What can hang from each mark
K_366: K_520 K_963 K_967
K_215: K_520 K_709
K_967: K_963
K_520: K_366 K_709 K_963 K_967
K_709: K_215 K_520

Every row comes from one small tree of marks. Brackets hold a mark, then the marks that hang from it, in the order of their numbers. Every link used is in the known rows. Which tree was each row made from?
Known rows
{K_520 K_709}: [-0.02 -0.03  0.02  0.10 -0.12  0.04 -0.12  0.14  0.10 -0.06 -0.14  0.18
 -0.05 -0.04 -0.04  0.26 -0.20  0.13 -0.10]
{K_366 {K_520 {K_709 K_215}} K_967}: [ 0.42  0.03 -0.19  0.01  0.04  0.12 -0.33  0.21  0.14 -0.10 -0.03 -0.13
 -0.21 -0.03  0.06  0.22  0.52 -0.23  0.50]
{K_366 {K_520 {K_709 K_215}} K_963 K_967}: [ 0.48  0.03 -0.34  0.19  0.19  0.20 -0.21  0.15  0.23  0.09  0.00 -0.24
 -0.15  0.14 -0.11  0.31  0.58  0.03  0.39]
{K_520 K_366 K_709 K_963 K_967}: [-0.29 -0.02 -0.18  0.29 -0.23  0.55 -0.50  0.28 -0.02 -0.26 -0.32  0.39
 -0.03 -0.11  0.05  0.15 -0.20  0.00 -0.64]
{K_709 K_215 {K_520 {K_967 K_963}}}: [ 0.09  0.27 -0.38  0.00 -0.14  0.30 -0.43  0.04 -0.07 -0.44  0.17 -0.04
 -0.08 -0.53 -0.27  0.05  0.39 -0.43 -0.09]
{K_366 {K_520 K_967}}: [-0.20  0.19 -0.40  0.17  0.10 -0.09 -0.28  0.09  0.10 -0.06 -0.01  0.00
 -0.04 -0.09 -0.05  0.12  0.11 -0.22 -0.23]
{K_215 K_709}: [-0.06 -0.07 -0.17 -0.03 -0.08 -0.06  0.05  0.06  0.05 -0.13  0.01  0.15
 -0.06 -0.07 -0.02  0.40 -0.23  0.14  0.00]
{K_520 K_366 {K_709 K_215} K_967}: [-0.06  0.08 -0.29  0.00 -0.25  0.76 -0.33  0.17  0.00 -0.02 -0.29  0.15
 -0.08 -0.21  0.06  0.39 -0.13  0.12 -0.33]
{K_215 K_520}: [-0.28 -0.08  0.18 -0.05 -0.08 -0.10 -0.02 -0.03  0.01 -0.01 -0.11 -0.21
  0.09 -0.01  0.16 -0.18  0.04  0.17 -0.08]
{K_366 K_520 K_963 K_967}: [ 0.31  0.02 -0.30  0.23  0.29 -0.17  0.00  0.05  0.20  0.16  0.14 -0.34
 -0.04  0.34 -0.01  0.01  0.49 -0.26  0.36]
{K_709 K_520}: [ 0.11  0.06 -0.18  0.02  0.06 -0.01 -0.22  0.01 -0.02  0.00  0.09  0.00
 -0.04  0.03 -0.05  0.06  0.25 -0.39 -0.17]
{K_709 {K_520 K_366}}: [ 0.13  0.03 -0.24 -0.08 -0.03  0.40 -0.19  0.03 -0.15  0.08  0.01  0.00
 -0.09  0.21  0.02  0.04  0.15 -0.55 -0.48]
{K_520 K_963 K_967}: [-0.27  0.05 -0.13  0.33  0.00  0.05 -0.41  0.10  0.01 -0.22 -0.11  0.18
  0.08 -0.24  0.02 -0.10  0.06  0.00 -0.22]
{K_709 K_215 {K_520 K_366 K_963 K_967}}: [ 0.05  0.11 -0.42  0.11 -0.01  0.79 -0.70  0.10 -0.18 -0.17 -0.12  0.10
 -0.09 -0.15 -0.03 -0.01  0.44 -0.39 -0.60]
{K_366 K_963}: [ 0.09  0.00 -0.15  0.17  0.13  0.05  0.10 -0.06  0.07  0.18  0.03 -0.14
  0.06  0.17 -0.17  0.10  0.08  0.24 -0.09]
{K_709 K_215 K_520}: [ 0.31  0.10 -0.24 -0.08  0.08  0.28 -0.33 -0.04 -0.07  0.02  0.07 -0.10
 -0.11 -0.09 -0.08  0.11  0.49 -0.22 -0.02]
{K_215 {K_709 {K_520 K_366 K_967}}}: [-0.19  0.08 -0.60  0.07 -0.20  0.34 -0.28  0.15 -0.01 -0.04 -0.03  0.20
 -0.06 -0.04  0.06  0.51 -0.18 -0.40 -0.59]
{K_709 K_215}: [ 0.20  0.04 -0.05 -0.11  0.04  0.29 -0.10 -0.05 -0.05 -0.01 -0.01 -0.09
 -0.06 -0.14 -0.02  0.05  0.28  0.13  0.15]

Which tree is each row?
[-0.08 -0.25 -0.13  0.06 -0.12  0.22  0.20  0.05  0.10  0.16 -0.11 -0.33
  0.07  0.34  0.27  0.13 -0.02  0.15  0.14] => {K_215 {K_520 {K_366 K_963 K_967}} K_709}
[-0.17  0.14 -0.55  0.00 -0.33  0.44 -0.25  0.16 -0.09 -0.49  0.11  0.24
 -0.12 -0.27 -0.21  0.34 -0.19 -0.60 -0.57] => {K_215 {K_709 {K_520 K_366 {K_967 K_963}}}}
[-0.20  0.06 -0.40  0.30 -0.15  0.50 -0.12  0.17  0.13  0.19 -0.23  0.13
  0.05  0.10 -0.05  0.42 -0.31  0.23 -0.56] => {K_520 {K_366 K_963} K_709 K_967}
[-0.26  0.01 -0.18  0.21 -0.10  0.52 -0.38  0.13 -0.12 -0.16 -0.19  0.21
  0.03 -0.06  0.09 -0.12 -0.03 -0.17 -0.53] => {K_520 K_366 K_963 K_967}
[ 0.14  0.18 -0.62  0.15  0.05  0.75 -0.31 -0.01 -0.04  0.27 -0.01 -0.15
 -0.02  0.06 -0.11  0.27  0.36 -0.14 -0.50] => {K_709 K_215 {K_520 {K_366 K_963} K_967}}
[ 0.40 -0.02 -0.13  0.20  0.11  0.22 -0.60  0.26  0.06 -0.35 -0.07  0.01
 -0.24 -0.06  0.04  0.03  0.71 -0.23  0.28] => {K_366 {K_520 {K_709 K_215} K_963} K_967}
[-0.13 -0.23  0.25  0.07 -0.12  0.27 -0.22  0.11 -0.10 -0.16 -0.21 -0.22
  0.03  0.19  0.40 -0.54  0.34 -0.24  0.04] => {K_215 {K_520 {K_366 K_967} K_963}}
[-0.31 -0.17  0.24  0.18 -0.14  0.03 -0.42  0.15  0.02 -0.31 -0.34  0.13
  0.03 -0.08  0.06 -0.11  0.08  0.30 -0.37] => {K_215 {K_520 K_709 K_963}}
[ 0.19 -0.02 -0.11 -0.17 -0.18  0.79 -0.17  0.12 -0.08 -0.01 -0.21  0.10
 -0.18 -0.01 -0.01  0.29 -0.01  0.13 -0.26] => {K_520 K_366 {K_709 K_215}}
[ 0.30  0.04 -0.18  0.10  0.16  0.37 -0.59  0.03 -0.15 -0.23  0.01  0.05
 -0.12 -0.13 -0.12 -0.05  0.68 -0.23 -0.21] => {K_709 K_215 {K_520 K_963}}
[-0.30  0.01 -0.12  0.38 -0.13  0.07 -0.53  0.24  0.09 -0.30 -0.25  0.35
  0.05 -0.29 -0.03  0.18 -0.10  0.15 -0.35] => {K_520 K_709 K_963 K_967}
[ 0.14 -0.14  0.06  0.11 -0.05  0.39 -0.19  0.13 -0.12 -0.13 -0.07 -0.02
 -0.05  0.19  0.23 -0.33  0.28 -0.41  0.14] => {K_520 {K_366 K_967} K_963}
[ 0.09  0.22 -0.42 -0.10 -0.23  0.78 -0.41  0.06 -0.18 -0.37  0.09  0.00
 -0.15 -0.35 -0.20  0.02  0.29 -0.59 -0.42] => {K_709 K_215 {K_520 K_366 {K_967 K_963}}}
[-0.14 -0.25  0.26  0.15 -0.24  0.31 -0.35  0.25 -0.01 -0.22 -0.35 -0.03
 -0.02  0.14  0.41 -0.27  0.16 -0.11 -0.05] => {K_215 {K_520 {K_366 K_967} K_709 K_963}}
[-0.32 -0.18 -0.05 -0.17 -0.24  0.30  0.05  0.05 -0.07 -0.06 -0.21 -0.03
 -0.01  0.11  0.19  0.16 -0.27  0.17 -0.38] => {K_215 {K_520 K_366} K_709}
[-0.59 -0.04 -0.17  0.09 -0.23 -0.18 -0.12  0.08  0.14 -0.13 -0.18 -0.01
  0.12 -0.26  0.18  0.29 -0.28  0.31 -0.15] => {K_215 {K_520 K_967} K_709}
[ 0.43 -0.09 -0.19  0.04 -0.07  0.69 -0.05  0.12  0.08  0.23 -0.13 -0.20
 -0.11  0.21  0.11  0.23  0.25  0.10  0.30] => {K_520 {K_366 K_963 K_967} {K_709 K_215}}
[-0.08 -0.11  0.17  0.00  0.01  0.28 -0.39 -0.03 -0.13 -0.25 -0.19 -0.13
  0.01 -0.18  0.06 -0.32  0.48  0.35 -0.09] => {K_709 {K_215 {K_520 K_963}}}
[-0.35 -0.24  0.01 -0.03 -0.18  0.37 -0.20  0.09 -0.15 -0.30 -0.26  0.12
 -0.03  0.07  0.14  0.01 -0.09  0.16 -0.58] => {K_215 {K_520 K_366 K_963} K_709}
[ 0.15 -0.04 -0.56  0.10  0.01  0.44 -0.04  0.05 -0.01  0.14  0.05  0.03
 -0.08  0.32 -0.20  0.51  0.00 -0.16 -0.59] => {K_215 {K_709 {K_520 {K_366 K_963}}}}
[-0.17  0.08 -0.40  0.23 -0.01  0.50  0.01  0.01  0.04  0.28 -0.10 -0.07
  0.11  0.15 -0.02  0.16 -0.13  0.11 -0.46] => {K_520 {K_366 K_963} K_967}
